In the rows, zero is written as 128.
Known rows, with every step that occurs:
bute, begipu, rabev, rakuv, gusud, dabipa: [129 144 122 123 120 116 120 149 154 101 124 103 136 118 144 148 141 115
 135 105 153 135 116 135 135 134 124 134 150 116 156]
dabipa, bute, muku, gusud, rakuv, rabev: [138  92 111 129 127 108 154 172  82 134 120  91 139 107 145  96 136 128
 158 111 105 192 128 146 148 172 133 103 105 127 143]
dabipa, bute, begipu: [130 123 123 127 138 113 142 160 103 123 126 101 132 132 134 123 131 109
 117 125 106 133 115 136 119 130 126 109 127 171 137]
begipu, bute: [128 122 123 131 131 110 143 143 131 108 127 114 125 125 147 113 127 122
 131 131 123 144 126 128 124 148 129 127 130 153 138]
bemuk, kenaz: [133 137 137 128 115 119 111 129 142 127 108 132 133 127 137 132 133 137
 119 135 123 154 123 129 109 115 132 133 132  98 131]
rabev, begipu, bute, muku: [124  93 127 128 103  82 145 159 153  87 139  78 128 122 211 121 109 114
 121 123 120 179 142 144 132 180 129 130 154 154 154]
rabev, rakuv, gusud, dabipa, bute, muku: [121 103 137 121 115 106 153 140 122 113 145  94 137 129 162 129 133 111
 130 111 119 121 129 138 127 154 126 107 123 158 153]
dabipa, bute, begipu, rabev, rakuv: [141 124 111 120 136 111 143 196 132 102 123  66 140 113 142 138 131 111
 132 110 115 124  88 139 124 138 123 109 144 159 148]
muku, gusud, rakuv, rabev, kenaz, kazif: [119 126 109 126 112 128 146 161  81 149 104 132 118 127  57 112 170 154
 145 122 164 181 105 114 160 157 121 109 102  80 115]
dabipa, bute: [132 123 126 127 148 124 146 156 101 131 128 108 132 131 114 122 132 115
 129 126 106 115 113 128 118 137 127 109 115 168 131]
kazif, kenaz, bute, muku: [133 113 130 119 109  77 133 140 150  98 122 108 129 127 155 124 120 141
 106 111 117 166 116 131 123 172 128  88 138 145 144]
bute, begipu, rabev: [143 140 116 127 135 114 119 166 149 103 119  92 135 114 137 131 126 122
 135 106 137 145 115 138 134 132 130 130 148 118 141]
begipu, rabev, kenaz: [138 155 124 121 129 119 128 169 141 109 113 117 132 113 116 136 155 135
 140 115 149 127 105 119 135 130 136 116 138  94 126]
bemuk, kenaz, bute, muku, gusud: [133 122 131 131  99  97 128 140 121 102 114  82 136 120 163 105 114 149
 132 120 118 204 120 143 121 159 128 112 129 110 135]
muku, gusud: [126 140 126 134 120 143 133 128 105 130 124 121 125 129  98 113 127 140
 137 126 133 139 120 127 133 128 127 147 120  77 108]
rabev, rakuv, gusud, kenaz, kazif: [126 116 140 119  96 126 144 131 166 115 125 111 118 156  71 136 138 150
 102 117 141 133 106 117 121 191 113 131 121  93 137]
gusud, rakuv, rabev, kenaz, kazif: [122 114 111 120 119 113 141 161 104 147 109 138 121 126  87 127 171 142
 136 124 158 167 114 116 156 158 123  89 110 132 135]
rabev, kenaz, bute: [120 138 123 122 123 104 138 145 104 115 116 128 128 125 138 133 151 132
 124 136 134 150 109 119 129 145 126  77 131 182 140]
bute, kenaz: [131 148 129 124 121 112 128 139 133 131 105 143 124 139 123 136 136 134
 115 125 121 132 120 123 123 122 137 120 141  90 115]
begipu, rabev: [145 140 120 126 144 125 123 162 149 112 122  99 135 113 120 128 127 128
 147 107 137 128 114 130 133 136 131 132 136 117 133]
begipu, bute, muku, gusud, rakuv, rabev: [134  92 107 133 111  94 151 158 111 111 118  96 131 102 178  88 130 134
 159 115 122 221 141 145 154 185 135 122 119 110 152]
kenaz, kazif, tuged: [119 138 132 116 120 134 146 150 115 112 142 112 100 156  80 129 111 144
 136 121 136 151  98 121 140 117 110 141 107 122 125]
begipu, rabev, kenaz, bute, muku: [140 129 119 118 122  81 139 180 142  83 123  72 138 103 173 123 137 134
 145 102 138 167 111 135 143 171 133  76 144 160 150]
gusud, rakuv: [127 114 129 126 115 121 125 139 112 146 119 152 129 116 133 133 149 125
 150 126 132 175 145 129 136 141 122  92 117 116 134]
gusud, rakuv, rabev, kenaz, kazif, tuged: [117 133 119 110 111 117 148 170  95 125 114 146 103 137  98 136 156 149
 148 128 146 200  97 115 160 129 119 106 101 119 144]
rabev, rakuv, gusud: [126 125 124 131  99 133 138 126 140 116 133 106 130 131 147 141 121 137
 122 128 138 125 129 132 134 146 128 136 136 116 137]
bemuk, kenaz, bute, muku, gusud, rakuv, rabev: [138 102 114 130 104  85 123 154 107 118  97  98 142 102 183 102 133 147
 150 121 116 252 129 149 139 177 131  93 122 129 162]
dabipa, bute, kenaz, kazif, tuged: [126 153 133 111 133 114 164 188  94 118 118 109 100 169  63 131 122 137
 124 116 107 142  75 116 125 119 119 113 107 127 114]
bute, begipu, rabev, rakuv, gusud: [141 137 111 130 107 119 128 165 163  92 125  71 136 118 159 143 118 131
 128 107 146 142 117 143 139 148 129 139 156 107 149]
kenaz, bute, begipu: [125 124 115 128 129  99 129 141 115 109 123 105 131 127 160 126 122 119
 118 128 122 168 120 138 128 148 119  93 140 204 153]
begipu, bute, muku, gusud: [129 111 125 135 105 105 155 145 128  95 135  79 125 118 156  88 111 135
 141 114 125 175 133 139 137 167 132 143 128  93 124]
runat, kenaz, bute, begipu, rabev, rakuv: [137 137 112 117 112  83 135 170 159  91 109 100 143 118 163 145 111 115
 130  98 126 152  78 119 136 156 116  66 169 157 160]
runat, kenaz, bute, begipu, rabev, rakuv, gusud: [141 145 111 124 103  86 137 166 164  84 111  84 143 125 167 144 102 122
 127  94 135 156  92 123 139 173 120  77 168 145 165]

Rows:
[127 104 144 123  90  87 146 153 160  81 120  96 123 132 163 109 128 131
 114 120 108 207 123 135 116 208 126 148 142  73 146]
rabev, begipu, bute, muku, gusud, kenaz
[131 108 131 130  86  88 125 152 108 120 106 104 137 108 168 109 134 146
 154 118 122 252 137 144 128 171 122  77 119  99 140]
bemuk, kenaz, bute, muku, gusud, rakuv
[126 124 114 122 118 111 129 149 106 141 101 161 131 110 144 134 174 134
 139 135 138 177 127 123 148 139 137  93 122 127 148]
gusud, rakuv, rabev, kenaz
[125 167 127 119 145 116 139 187  85 115 105 116 132 118  75 122 180 112
 145 107 137 138  82 118 127 116 127 112 122  98 123]
muku, gusud, dabipa, bute, begipu, rabev, kenaz
[108 135 136 120 111  97 141 130  91 111 125 126 128 121 136 112 159 131
 141 118 141 171 116 122 138 149 124  87 122 132 132]
rabev, kenaz, bute, muku, gusud, dabipa
[127 109 104 130 138  99 138 161 135 100 118  96 129 124 187 123 121 115
 115 140 119 162 117 136 134 168 134 151 148 191 168]
rakuv, rabev, begipu, bute
[116 106 117 127 126  92 142 146 122  97 126  95 129 119 184 103 129 112
 132 121 126 183 123 140 143 171 132 162 140 143 161]
rakuv, rabev, begipu, bute, muku, gusud, dabipa
[126 133 105 122 141 101 137 148 104 113 107 122 133 120 155 124 149 134
 120 139 128 150 101 124 140 153 135  93 132 211 160]
rakuv, rabev, kenaz, bute
[129 123 152 108 110 115 171 173 113  96 134  86 102 161  59 101 121 149
 132 103  98 183  80 124 122 170 109 134  89  75 125]
dabipa, bute, muku, gusud, kenaz, kazif, tuged
[130 124 128 126 101  92 138 141 129 100 118 101 126 129 124 109 118 153
 116 110 121 179 108 129 128 174 127 107 129  95 124]
kazif, kenaz, bute, muku, gusud
[122 105 124 134  94  97 150 160 132  88 136  70 125 124 182 107 108 126
 128 121 125 192 133 142 136 180 128 149 144 102 133]
rabev, begipu, bute, muku, gusud
[121 131  99 128 111  96 135 162  69 125  93 129 130 110 146 117 168 138
 139 132 137 228 111 131 154 160 127  76 126 153 153]
muku, gusud, rakuv, rabev, kenaz, bute, begipu
[133 112 145 124 101  95 149 137 155  89 119 105 123 128 137  91 132 139
 125 113 108 190 123 131 117 192 129 141 125  63 137]
begipu, bute, muku, gusud, kenaz
[142 137 115 129 116 131 132 161 161  99 127  77 136 117 141 141 119 137
 141 108 147 125 116 135 138 156 131 139 144 106 142]
begipu, rabev, rakuv, gusud
[140 126 122 110 122  87 124 170 170  82 105  96 137 118 150 143 143 126
 118 111 114 176  83 133 114 184 115  92 155 162 176]
gusud, kenaz, bute, begipu, rabev, rakuv
[128 139 127 123 122 114 140 151 132 137 112 122 115 155  66 128 133 143
 111 114 141 123 106 116 130 140 124 115 129  97 104]
bute, kenaz, kazif
[131 100 128 128 114  91 149 144 147  93 138  86 128 118 188 103 112 123
 131 116 119 162 142 140 133 166 133 124 137 144 144]
begipu, bute, muku
[132  99 129 129 109 111 155 170  82 137 127  98 133 113 130 102 137 126
 161 108 110 192 138 140 137 166 125  87 103  99 123]
dabipa, bute, muku, gusud, rakuv
[135 101 144 114 115  80 134 132 159  96 123 112 133 128 164 116 130 132
 116 114 101 183 124 135 115 198 123  86 132 164 165]
gusud, kenaz, bute, muku
[123 135 136 127 152 125 141 139  97 133 129 125 132 138 105 126 146 108
 133 121 122 112 127 125 118 137 126 114 107 168 142]
rakuv, gusud, dabipa, bute
[122 161 137 122 147 120 144 152  76 146  99 149 125 144  66 121 162 119
 132 119 110 122  96 115 114 115 130 116 113  90 105]
muku, gusud, dabipa, bute, kenaz
[129 125 129 128  97  90 149 131 123 107 123 108 135 131 146 104  98 133
 137  99 118 172 110 119 141 170 122  80 138 107 128]
runat, kenaz, bute, muku, gusud
[129 135 136 122 126 115 133 132 118 113 106 132 126 137  92 112 143 143
 125 127 109 178 100 121 112 180 118 110 117 123 139]
muku, gusud, kenaz, bute
[123 107 102 134 118 106 142 173  98 120 105 113 127 113 162 114 140 124
 146 136 128 223 126 135 146 181 128 135 128 131 154]
muku, gusud, rakuv, rabev, begipu, bute
[119 115 126 125  84  91 147 158  86 119 117 119 129 108 154 114 157 143
 157 118 139 227 133 131 150 176 123  56 118 110 132]
rabev, kenaz, bute, muku, gusud, rakuv
[132 113 132 121 106  76 144 131 145 105 127 115 138 130 178 119  98 121
 128 100 112 161 119 121 136 168 123  61 147 156 150]
runat, kenaz, bute, muku
[127  99 122 130  99  97 142 151  94 122 126 102 131 109 157 105 130 136
 163 111 126 227 143 142 148 184 117  71 116 130 139]
kenaz, bute, muku, gusud, rakuv
[145 146 114 120 135  84 118 177 155  88 101  99 132 120 124 135 132 133
 112 104 129 167  88 128 121 158 125  96 151 146 151]
kazif, kenaz, bute, begipu, rabev
[127 134 132 123 116 104 130 135 120 105 104 124 126 137 109 114 142 137
 113 125 110 196 102 128 113 176 116 109 130 124 146]
muku, gusud, kenaz, bute, begipu
[130 132 126 128 116  90 111 142 129 108 103 107 136 126 170 131 128 130
 109 135 117 192 115 139 110 134 123  98 144 173 156]
bemuk, kenaz, bute, begipu
[127 107 111 128  96  88 155 166 104 108 108 113 128 100 175  96 158 141
 152 121 135 224 132 135 157 178 140 107 122  90 145]
begipu, bute, muku, gusud, rakuv, rabev, kenaz
